Each row was made from one walk, in order. Every step used is in the known rows, and no mark comes twice. Write each row's walk.
Known rows:
renar muni mibo revinot: [-2.23  0.61 -1.44  0.74 -2.69 -0.64 -0.16  2.30  1.68  2.52  1.81 -0.34
 -0.79  0.83  1.84 -0.87 -1.25 -0.10 -1.22 -3.25 -0.85 -0.18 -0.25]
godebe niku poset renar muni mibo revinot: [-6.35  0.79 -2.16  1.00 -0.93 -1.76  0.07  1.19  2.17  0.43  1.83 -1.28
 -1.53 -0.38  2.98 -2.34 -1.18 -1.14  0.25 -4.59 -0.26  0.03  3.50]
leguver poset mibo revinot peseg godebe: [-3.62  3.24 -1.24  2.42 -1.26  1.26 -0.52 -1.45  2.36  3.85 -1.03 -0.56
 -1.67 -0.60  1.41  1.92 -3.70  0.58 -1.32 -2.81 -2.70 -0.25 -2.73]
leguver poset renar: [-5.67  3.70 -1.29  4.24  0.11 -2.55 -0.11  2.03  2.70  0.99  1.06 -1.14
 -0.03 -0.89  2.15  0.64 -2.47  1.74  0.14 -4.27 -1.50 -0.35  1.27]
revinot peseg: [-1.90  2.51 -1.80  3.59 -1.21 -0.98 -0.36  2.61  2.76  3.82  2.03  1.67
 -2.99  1.80  2.48  2.10  1.54  0.61 -0.60 -2.75 -1.99 -1.36  0.11]
mibo revinot peseg: [-0.69  1.16 -1.50  2.90 -2.58 -0.34 -0.40  1.27  2.37  3.86  1.90  1.60
 -2.78  1.01  2.24  1.67  0.42 -0.26 -0.21 -3.07 -2.17 -1.29 -0.15]
godebe niku: [-4.22  4.13 -1.69  2.80 -3.28 -2.31 -0.94  2.72  2.30  1.03  3.17  1.61
 -0.42  1.26  3.81  0.18  1.31 -2.19  0.19 -2.74 -1.39 -2.64  1.27]
godebe niku poset renar muni mibo: [-7.41  2.29 -2.44  1.73  0.47 -2.10 -0.16  2.49  2.66  0.59  1.97 -1.26
 -1.71  0.46  3.09 -1.61  0.07 -0.10 -0.10 -4.22  0.07 -0.13  3.80]
poset mibo revinot peseg teli: [-1.18  1.10 -1.90  2.99 -2.49  1.13 -2.43  0.46  2.84  4.15 -0.33 -0.08
 -1.73  0.03  1.16  1.39 -1.06 -1.12 -2.09 -3.74  0.06  0.13 -0.13]
godebe mibo revinot: [-1.26  1.88 -0.16  2.84 -5.04 -1.47  0.94  1.53  1.91  2.50  1.85  0.72
 -0.91 -1.83  1.39  0.16 -1.50 -2.12 -0.96 -3.40 -1.39 -1.82  1.24]
godebe niku poset mibo revinot peseg: [-4.47  2.63 -2.14  3.42 -2.55 -0.25  0.59 -0.24  2.06  3.19  1.59  1.98
 -3.11  0.81  2.26  0.08 -0.05 -2.80 -1.43 -4.27 -1.76 -2.27  0.37]
niku poset renar muni mibo revinot peseg: [-3.96 -0.86 -2.25  1.89  1.11 -0.32  0.46  0.81  2.62  3.44  0.70 -1.40
 -4.01  0.36  1.61 -0.29 -0.86  1.71 -0.51 -4.67 -0.80  1.20  2.22]
renar poset mibo revinot peseg: [-3.82  1.87 -1.61  4.44 -2.03  0.29 -0.24 -0.05  2.04  4.23  0.59  0.85
 -2.90  1.54  0.48  0.89 -1.51  0.37 -1.73 -5.35 -1.29 -1.56 -0.45]
muni mibo revinot peseg: [-1.23 -0.26 -1.52  2.49 -2.54  0.58  0.77  1.18  1.99  5.72  1.46  0.77
 -3.75  1.02  1.91  1.32 -0.32 -1.63 -1.14 -2.57 -2.30  0.51  0.37]
niku poset mibo: [-4.51  5.74 -2.09  4.55 -2.03 -1.48  2.13  2.98  2.56  3.47  1.40  1.45
 -1.29  0.77  2.06 -0.48 -0.65 -1.07 -3.56 -5.25 -1.55 -1.70 -1.07]
teli peseg godebe mibo: [-1.75  3.64 -0.31  2.03 -2.12 -2.73 -0.29  1.09  2.73  3.66  0.06  1.09
 -2.25 -0.64  1.25  1.99 -0.93 -1.66 -2.56 -2.22 -0.21  0.08  1.95]
godebe mibo revinot peseg poset renar: [-2.93 -0.88 -1.27  4.15 -0.94 -0.77  0.17 -0.17  3.22  4.26  0.57 -1.44
 -3.55 -1.70 -0.15  0.40 -1.37  0.26  0.02 -3.53 -1.18  0.49  3.48]
poset niku: [-4.30  4.93 -1.89  2.84 -3.76 -0.52 -0.24  3.13  3.66  2.26  3.87  1.52
  0.59  1.05  2.81  1.06  0.01 -1.58  1.11 -2.24 -0.90 -1.51  0.42]
mibo revinot peseg teli: [ 0.35  0.58 -1.81  2.59 -2.16 -0.01 -2.98  1.92  2.58  3.20 -0.01  0.94
 -2.56  0.38  2.26  1.77  0.68 -1.00 -1.07 -3.23 -0.72  0.01  0.57]
muni mibo: [-2.95  2.69 -1.64  2.96 -2.62 -0.95  1.27  3.48  2.39  4.45  1.96  0.56
 -1.63  1.09  2.55  0.31 -0.22 -1.85 -2.08 -3.04 -1.74  0.01  0.29]
godebe niku poset renar muni: [-7.04  3.64 -2.35  2.26  0.30 -3.09 -1.16  2.63  2.91 -1.49  2.33 -0.45
 -0.60  0.44  3.39 -1.35  0.70  1.37  0.65 -4.82  0.05 -1.97  3.18]

Write each row's walk:
[-2.24  2.69 -1.57  1.93 -2.81  1.87 -0.24 -0.96  3.33  4.95  0.27 -0.70
 -1.84  0.18  2.34  1.94 -1.82 -0.07 -0.96 -2.43 -1.83 -0.23 -1.57] -> poset mibo revinot peseg godebe
[-5.27  1.64 -2.29  0.22  0.52 -0.43 -2.25 -0.57  3.45  0.03  0.58 -1.40
 -2.67 -0.20  3.84  0.49  0.00  1.61  1.84 -3.16 -1.06 -0.49  2.59] -> mibo revinot peseg godebe niku poset renar muni
[-4.42 -0.30 -2.30  1.76  0.05 -0.81 -0.25  1.85  3.01  2.73  0.93 -3.10
 -1.14  0.09  0.68 -2.21 -2.11  1.54 -0.60 -4.09 -0.15  1.87  1.88] -> peseg poset renar muni mibo revinot
[-5.74  5.11 -1.95  4.03 -2.78 -1.01 -0.63  3.15  3.07  1.57  2.75  1.72
 -0.46  1.98  2.02  0.70 -0.33 -1.02  0.40 -4.21 -0.82 -2.08  1.05] -> renar poset niku
[-3.86 -1.02 -2.15  1.56  1.54 -2.67 -0.53  0.90  2.58  3.77  0.44 -1.62
 -2.47  0.96 -0.64 -1.63 -2.39  0.72 -1.89 -4.47  1.48  3.15  2.84] -> teli peseg poset renar muni mibo revinot
[-4.49  4.59 -2.36  4.40 -1.52 -1.11  0.77  2.73  3.19  4.25  1.16  0.12
 -0.73  1.16  0.72 -0.94 -0.95 -0.39 -3.25 -4.32 -1.18 -0.85 -1.31] -> peseg poset mibo
[-4.95  5.51 -1.91  1.74 -3.86 -0.31  0.64 -0.05  2.74  1.98  0.76  0.32
 -0.69 -0.57  3.65 -0.78 -1.55 -3.57 -1.71 -3.56 -1.95 -1.65 -0.47] -> peseg godebe niku poset mibo revinot
[-0.67  0.14 -0.27  3.07 -3.55 -0.49  0.46  0.48  2.04  3.92  1.43  1.09
 -3.10 -0.99  0.85  1.73 -0.48 -1.19 -0.46 -2.76 -1.77 -1.61  1.43] -> godebe mibo revinot peseg
[-3.45 -0.65 -2.47  2.36  1.49 -0.89 -1.91  0.76  3.41  2.19  0.94 -1.96
 -2.44  0.76  0.63 -0.26 -0.58  3.83  0.93 -4.06 -0.50  0.40  1.46] -> mibo revinot peseg poset renar muni
[-2.42  1.45 -1.61  3.31 -2.98  0.67  0.23 -0.16  2.61  4.94  1.55  0.58
 -2.03  0.76  1.29  1.22 -1.38 -0.37 -1.11 -3.74 -1.29 -1.17 -0.93] -> poset mibo revinot peseg
[-1.06  0.95 -2.25  3.66 -1.10 -0.46 -0.32  1.80  2.63  4.27  1.10  1.32
 -3.53  1.44  1.01  0.47  0.50 -0.29 -1.32 -3.54 -2.69 -0.50 -0.52] -> mibo revinot peseg poset
[-2.42  4.22 -0.50  2.07 -3.48 -1.03  0.21  1.81  3.07  2.77  0.66 -0.32
 -0.81 -1.36  2.48  1.39 -0.68 -1.04 -1.24 -1.85 -1.77 -1.19  0.77] -> peseg godebe mibo
[-2.70  3.33 -2.00  1.55 -2.04 -0.24 -0.65  0.45  2.63  2.13  0.73  1.76
 -3.70  0.52  4.21  1.28  1.25 -2.59 -0.19 -2.63 -3.18 -1.49  0.54] -> mibo revinot peseg godebe niku poset
[-0.73  2.20 -1.42  1.52 -2.57  0.83 -0.84  0.52  3.12  3.79  0.61  0.42
 -2.60  0.59  3.32  2.38 -0.22 -0.10 -0.01 -1.90 -2.73 -0.22 -0.80] -> mibo revinot peseg godebe
[ 0.41 -0.39 -0.75  2.65 -3.07 -0.04 -2.49  0.86  2.22  3.22 -0.47  0.50
 -2.91 -1.64  0.84  1.72 -0.11 -1.94 -1.49 -2.94 -0.37 -0.39  2.33] -> godebe mibo revinot peseg teli
[-6.24  2.01 -2.12 -0.33 -0.82 -0.57 -0.54  0.31  3.05  0.57  0.58 -2.47
 -1.30 -0.82  3.93 -1.48 -1.44 -0.93  0.53 -3.23 -0.77  0.96  2.71] -> peseg godebe niku poset renar muni mibo revinot
[-3.79  1.14 -2.27 -0.40 -0.61  0.50 -1.15  0.31  2.15  2.38  0.15  0.31
 -3.90  1.16  3.23  0.19  0.59 -1.28 -0.76 -2.24 -2.07 -0.22  0.74] -> renar muni mibo revinot peseg godebe niku poset
[-5.12 -0.65 -2.96  2.52  2.97 -0.25 -0.99  1.79  3.41  4.20  0.51 -2.75
 -3.46  1.77  0.43 -0.14  0.08  3.32 -0.49 -3.45 -0.47  1.92  2.26] -> revinot peseg poset renar muni mibo
[-5.43  2.78 -1.77  2.42 -2.44  0.95 -1.84 -1.90  2.54  2.84 -0.09 -0.05
 -2.49  1.07  2.33  1.25 -1.22 -1.38 -0.34 -3.28 -1.54 -1.55  0.37] -> renar poset mibo revinot peseg godebe niku
[-3.93  3.21 -2.91  3.66 -0.73  0.24 -0.85  2.38  3.95  4.14  2.53  1.79
 -2.46  2.28  1.01  1.37  1.19 -0.58  0.51 -2.04 -1.56 -0.56  0.25] -> revinot peseg poset niku
[-3.40 -1.49 -1.42  2.42  0.40 -0.96 -1.34 -0.05  3.00  2.25  0.48 -2.42
 -2.72 -1.18 -0.85 -0.25 -1.38  2.91  0.39 -3.75 -0.13  0.00  3.03] -> godebe mibo revinot peseg poset renar muni
[-1.31  2.90 -0.16  1.35 -4.90 -0.47  0.44  0.66  2.74  2.53  0.59 -0.40
 -0.74 -2.31  2.31  0.71 -1.83 -1.89 -0.83 -2.16 -1.95 -0.84  0.66] -> peseg godebe mibo revinot
[-3.51 -2.01 -1.81  1.15  0.00  0.37 -0.83  0.16  2.90  3.54  1.39 -2.46
 -2.69  0.44  1.29  0.48 -1.33  2.28  1.00 -3.22 -0.24  1.37  2.49] -> poset renar muni mibo revinot peseg
[-2.69  2.64 -2.00  4.04 -1.98  0.06  1.70  0.65  2.33  4.63  0.89  1.65
 -3.33  0.66  1.44  0.32 -0.86 -0.88 -2.59 -5.05 -1.98 -1.28 -0.96] -> niku poset mibo revinot peseg
[-7.37  3.18 -2.53  0.21  0.70 -0.99 -0.81  1.48  3.35  0.52  0.61 -2.33
 -1.47  0.03  4.09 -0.90 -0.34  0.06 -0.09 -2.96 -0.63  0.77  3.12] -> peseg godebe niku poset renar muni mibo
[-2.82  0.90 -1.45  3.31 -3.16  0.71 -0.03  0.24  3.42  4.17  1.93  1.22
 -2.55 -0.57 -0.43  0.87 -0.90 -2.33  0.49 -2.08 -1.50 -0.81  1.71] -> godebe mibo revinot peseg poset niku
